Known rows, with every way that one mark hangs from another
guzi{gabab{fuza{lelo{medu sugudu}} milu}}: [ -5.9  19.4 -17.3  19.9  13.6   9.3  24.7   8.1  11.8   7.3  25.5 -14.6
  22.0 -14.3   5.9  25.7  15.3 -16.1 -11.7 -10.4  15.9]
medu{lelo{fuza{gabab} sugudu}}: [ -4.7  22.7   4.2  -5.9  -7.6  10.1   5.2  -4.9  39.5   6.9  10.3 -10.9
   8.4  -8.9 -33.9  18.4  -7.2  30.9 -19.1   1.7  -3.8]
guzi{gabab{fuza milu}}: [-13.0  30.8 -15.8  23.2  16.3   6.7  24.4  -0.9   1.2  13.3  15.2 -11.3
  29.8  -6.5   4.5  40.8   0.4 -14.1  -7.7   4.0   1.0]
milu{gabab{fuza guzi}}: [ -7.6  23.0  -9.7  28.8  18.4  -2.7  -9.7 -20.1  -4.8  15.1  -5.4  23.2
  10.5 -13.2  17.0  33.6 -14.7 -25.7  -5.7  -7.9 -23.5]
bavib{milu{gabab}}: [-11.8  35.3  21.9  12.8  38.0   6.9   2.8  -5.6   3.0  15.2  18.1   3.0
  33.2  -0.6 -12.5  34.3 -25.4 -13.1  -4.4  27.7 -14.1]
fuza{gabab}: [-20.4  27.8  -9.3   7.6  10.2   9.8 -13.3 -55.7  19.2  12.7 -11.2 -12.7
  18.1  -2.6 -19.7  23.1 -37.8  36.5 -15.2   9.9 -20.6]
milu{gabab}: [-14.2  24.4  -0.9  20.2  31.5   4.8  -9.3 -36.4   3.5  19.3   0.3  15.6
  21.2  -4.9   5.5  31.7 -29.7  -6.3  -4.1  -1.1 -21.6]
guzi{gabab{fuza{lelo} milu}}: [-10.9  18.6 -15.2  17.0  18.6   7.7  23.2   2.9   6.5  10.4  15.4 -10.4
  22.2  -8.4   9.6  31.7   3.7 -10.3 -10.5   2.2  10.5]
lelo{fuza medu sugudu}: [  3.2   7.2 -14.4   2.4  -8.1  26.2   1.0  -2.4  32.9   0.0  14.7 -18.8
  28.5 -17.6 -26.0  19.7  12.6  -0.3 -23.9 -35.8   4.4]
lelo{fuza{gabab{guzi milu}} medu sugudu}: [  0.4  23.0 -26.4   9.9 -15.9  23.7 -11.3   4.7  40.1 -10.1  16.2 -28.1
  12.8  -6.0 -37.8  11.8  18.3  -5.2 -27.4 -37.0   3.6]
gabab{fuza guzi}: [-12.2  19.0 -22.8  10.3  -0.7   2.8  -2.5 -25.1  -7.0  14.6 -16.1  10.8
  16.1 -10.9   4.3  38.2  -8.5  -9.4 -11.0   9.6 -19.1]
sugudu{lelo{fuza{gabab{guzi milu}} medu}}: [-12.3   6.2 -40.6  13.8   2.0  27.9 -21.8 -16.7  30.4  -3.6  -4.6  -2.6
   9.3 -13.6 -26.9  40.6   5.6  -9.5 -34.2   0.0 -13.7]
milu{gabab{guzi}}: [-12.8  35.1 -15.4  28.0  26.4   0.7 -18.4 -32.1   0.7  18.7  -7.2  22.3
  11.4   0.3   5.3  30.3 -23.4 -21.2  -8.1   6.2 -21.9]
bavib{milu{gabab{fuza{lelo} guzi}}}: [ -6.0  26.2  16.9  13.6  30.5   2.3   1.3   8.5  -0.2   9.6  14.2   9.6
  22.0  -8.2  -0.3  28.8 -12.9 -24.2  -7.6  21.4  -9.3]
sugudu{lelo{fuza}}: [ -8.0  -0.7 -32.5   8.4  13.5  26.7  -1.3 -25.7  20.7  12.2 -13.4  10.2
  20.5 -10.0 -25.7  45.5 -13.7   8.2 -25.4  17.0 -22.2]
medu{lelo{fuza}}: [-17.3  12.1   9.0 -16.5  -0.4  10.6  -4.8  -9.1  27.6   8.5  -2.4  -1.2
  16.6  -6.9 -14.1  37.6 -12.7  19.5 -19.8  15.9  -2.8]
lelo{fuza{gabab} medu}: [-12.5   2.3  -6.9  -0.4  -9.6  21.7 -31.7 -17.8  34.3  -9.1  -7.6 -23.6
  20.6 -20.1 -10.3  28.5  -1.2  10.1 -34.0 -28.1  -0.9]
milu{gabab{fuza{lelo}}}: [ -7.7  -1.9   4.5  14.7  27.0   1.5  -2.3 -20.6   3.0  12.5   2.6  18.5
  14.8 -20.3  23.8  25.3 -19.1  -6.2  -3.6 -17.2 -12.9]
bavib{milu{gabab{fuza{lelo{medu}} guzi}}}: [ -6.4  25.2  18.3  13.7  27.6   4.2  -3.2  11.2   2.6   5.0  18.2   6.6
  20.8 -14.0   3.9  27.7  -5.0 -30.5 -10.5  11.5  -4.4]
guzi{gabab{fuza{lelo}}}: [ -4.0  14.7 -11.4  23.8  17.8   2.1  20.4  -8.6   5.4  17.3   3.0  -5.1
  22.1 -23.4  18.8  26.3  -1.0   0.6 -16.5   1.8   7.8]

Rows
[  3.6  12.0 -13.8   9.7 -13.9  24.1  -8.3  -6.8  42.6  -5.8  13.4 -28.4
  18.5 -20.3 -31.2  10.1  10.0  13.0 -28.1 -41.2   2.0]
lelo{fuza{gabab} medu sugudu}
[ -5.3  19.9   4.1 -10.4  -3.3  11.8  12.1  -1.1  32.6  10.8  11.0  -5.2
  15.1  -7.4 -29.6  25.1  -5.2  21.0 -15.9   5.2  -2.0]
medu{lelo{fuza sugudu}}
[-21.2  -9.1  -5.9 -22.2  13.2  15.7  13.2  -9.2   4.3   2.9  13.1  -2.9
  23.0   2.8   3.0  32.6 -10.0   1.8  -0.2  -3.4  -1.3]
gabab{fuza{lelo} milu}
[ -1.2  13.3 -12.0  25.1  19.6  -1.7  -1.8 -12.6   3.8  13.7   2.3  22.7
   3.0 -15.1  16.9  17.4  -8.7 -20.5  -6.1 -13.8 -13.2]
milu{gabab{fuza{lelo{sugudu}} guzi}}
[-20.8  23.4 -28.5  -0.6   1.1  10.5   1.6  -8.5  -7.1   5.5   2.3   2.9
  17.6  12.3  -8.1  44.3  -3.0 -24.4  -2.2   9.8 -15.9]
gabab{fuza guzi milu}
[ -5.1 -11.9  -2.8  -5.8   4.5  12.4  12.2 -17.0  12.2   7.9  10.0  -2.8
  19.1 -28.7   9.6  17.7  -0.1  10.1 -10.5 -23.4   3.2]
gabab{fuza{lelo{medu sugudu}}}
[ -4.8  21.1 -26.5   8.8   9.5   7.4  -8.4 -37.1  33.5   8.6  -3.8  -6.9
  -7.3  -3.2 -21.5 -11.6 -16.7  30.5 -20.3   3.9   0.3]
fuza{gabab{guzi} lelo{sugudu}}
[ -8.3   6.6  -9.2  -0.7   7.6  14.9 -10.3 -36.1  40.8   0.3  11.7 -18.7
   1.8 -19.4 -13.7 -10.2  -7.6  31.5 -22.9 -19.2  10.8]
fuza{gabab lelo{medu sugudu}}
[ -8.5  -0.7 -10.4  -9.6  15.3  18.5   1.6 -28.2  26.7  10.1  13.8  -6.1
  15.6 -15.9  -5.5   3.2  -4.7  12.7 -16.5 -12.8  14.6]
fuza{lelo{medu sugudu}}
[-24.7  14.4 -22.3  -7.4   7.3  14.8 -32.9 -27.9  30.9  -9.1   1.3 -14.9
  -5.8   1.4  -7.8   4.3  -4.0   2.7 -25.1  -3.8  10.8]
fuza{gabab{guzi milu} lelo{medu}}
[ -4.8  29.1  -3.0  -1.7  -9.5   7.9   0.7  -4.1  39.0   6.3   6.9  -8.2
   4.2  -6.3 -34.4  17.2  -3.2  23.0 -21.5   6.5  -3.0]
medu{lelo{fuza{gabab{guzi}} sugudu}}
[-12.0   9.4 -28.7  -5.3  -0.7  13.1   4.1   5.0   7.5  -2.3  18.1  -1.7
   7.0   1.4  -2.2  20.7  16.4 -27.2  -7.5 -11.5   5.9]
gabab{fuza{lelo{medu sugudu}} guzi milu}
[ -1.2  13.0 -10.6  24.8  17.3  -0.7  -7.6  -8.7   6.0   9.6   5.4  20.0
   3.1 -21.3  21.2  16.5  -0.5 -27.3  -9.7 -23.2  -7.0]
milu{gabab{fuza{lelo{medu sugudu}} guzi}}
[ -2.1   1.8   2.6  16.6  24.9   2.8   7.3 -15.6   6.3  14.4   8.6  16.6
  13.2 -21.5  16.9  18.9 -15.5  -4.7  -2.1 -21.2 -13.1]
milu{gabab{fuza{lelo{sugudu}}}}
[-12.8  13.3 -16.2  -6.4  15.9  15.2   4.4 -29.7  35.1   2.7  16.3 -18.5
   3.7   8.0 -29.4  -6.4 -19.9  35.3  -9.7  -3.0   3.6]
fuza{gabab{milu} lelo{sugudu}}
[-12.9  21.8 -27.6   0.0   4.0  15.6 -17.1 -20.5  37.9  -5.8  16.0 -17.5
  -6.8   1.3 -22.7  -7.6   3.6   5.0 -21.2 -12.2  11.9]
fuza{gabab{guzi milu} lelo{medu sugudu}}
[-14.9   9.2 -14.3  -4.9   0.6  20.1 -13.7 -17.2  27.4  -3.2  -8.9 -18.5
  22.2   8.5 -27.6  30.6 -20.7  22.4 -19.7  -4.3 -12.9]
lelo{fuza{gabab{milu}}}
[ -9.0   4.5 -37.1  17.9   1.2  26.0 -21.7 -21.3  30.0  -0.7 -10.9   0.4
   9.6 -20.7 -22.4  40.1   3.5  -4.2 -37.5  -0.5 -13.5]
sugudu{lelo{fuza{gabab{guzi}} medu}}
[ -7.8   1.8 -33.1  13.7   9.3  24.7  -6.7 -30.0  27.4   7.9 -14.6   3.7
  15.4 -12.7 -29.7  40.4 -15.4  16.9 -28.6  11.7 -23.6]
sugudu{lelo{fuza{gabab}}}
[ -1.0  15.0 -17.7   3.6 -13.7  26.6  -5.8   0.6  42.3  -9.6  21.5 -32.3
  19.5  -9.5 -37.4  12.8  12.5   5.8 -24.0 -41.1   3.0]
lelo{fuza{gabab{milu}} medu sugudu}
[-19.7  -1.2  -3.0  -6.2  11.6  14.3 -27.3 -43.1  34.0  -1.8  -2.6 -15.9
   3.3 -20.1   1.2   2.6 -15.9  28.7 -27.1 -10.4   9.6]
fuza{gabab lelo{medu}}
[ -7.5  30.1  -4.8  -6.8  -8.9  10.3   2.3   2.6  38.4   3.0  12.5 -10.6
   4.7   1.6 -38.0  20.3  -1.1  18.2 -18.3   6.5  -2.0]
medu{lelo{fuza{gabab{guzi milu}} sugudu}}
[ -5.8  22.0 -18.0  19.1  16.9   7.4  30.4   5.8   8.9  12.3  22.9 -11.7
  22.7  -7.5   2.4  25.8   6.8  -8.9  -8.5  -3.1  10.9]
guzi{gabab{fuza{lelo{sugudu}} milu}}
[  4.8  20.1 -24.6  14.2 -16.8  21.0 -14.4  -4.0  40.5  -6.3   7.6 -24.0
  11.8 -17.4 -31.8   8.2  15.4   1.2 -31.1 -36.8   0.7]
lelo{fuza{gabab{guzi}} medu sugudu}
[-10.1   1.1 -20.4   1.7   4.0   3.3  -4.0 -20.4   0.8  11.0 -15.6  12.8
   6.9 -13.0  13.9  24.6  -6.6  -3.9 -14.4   6.7  -4.8]
gabab{fuza{lelo} guzi}
[-10.9  42.6  13.7  18.4  34.6   4.5  -4.5  -2.0   0.6  14.5  12.2   7.4
  27.2   2.5 -14.1  32.4 -21.5 -24.6  -6.9  31.7 -15.0]
bavib{milu{gabab{guzi}}}
[  2.9  28.3 -30.5   9.8  -8.0  18.3   3.9  -2.9  34.5   1.6   6.1 -18.4
  13.6  10.3 -49.4  12.1  -4.8  15.2 -17.2 -12.3 -11.4]
lelo{fuza{gabab{guzi milu}} sugudu}
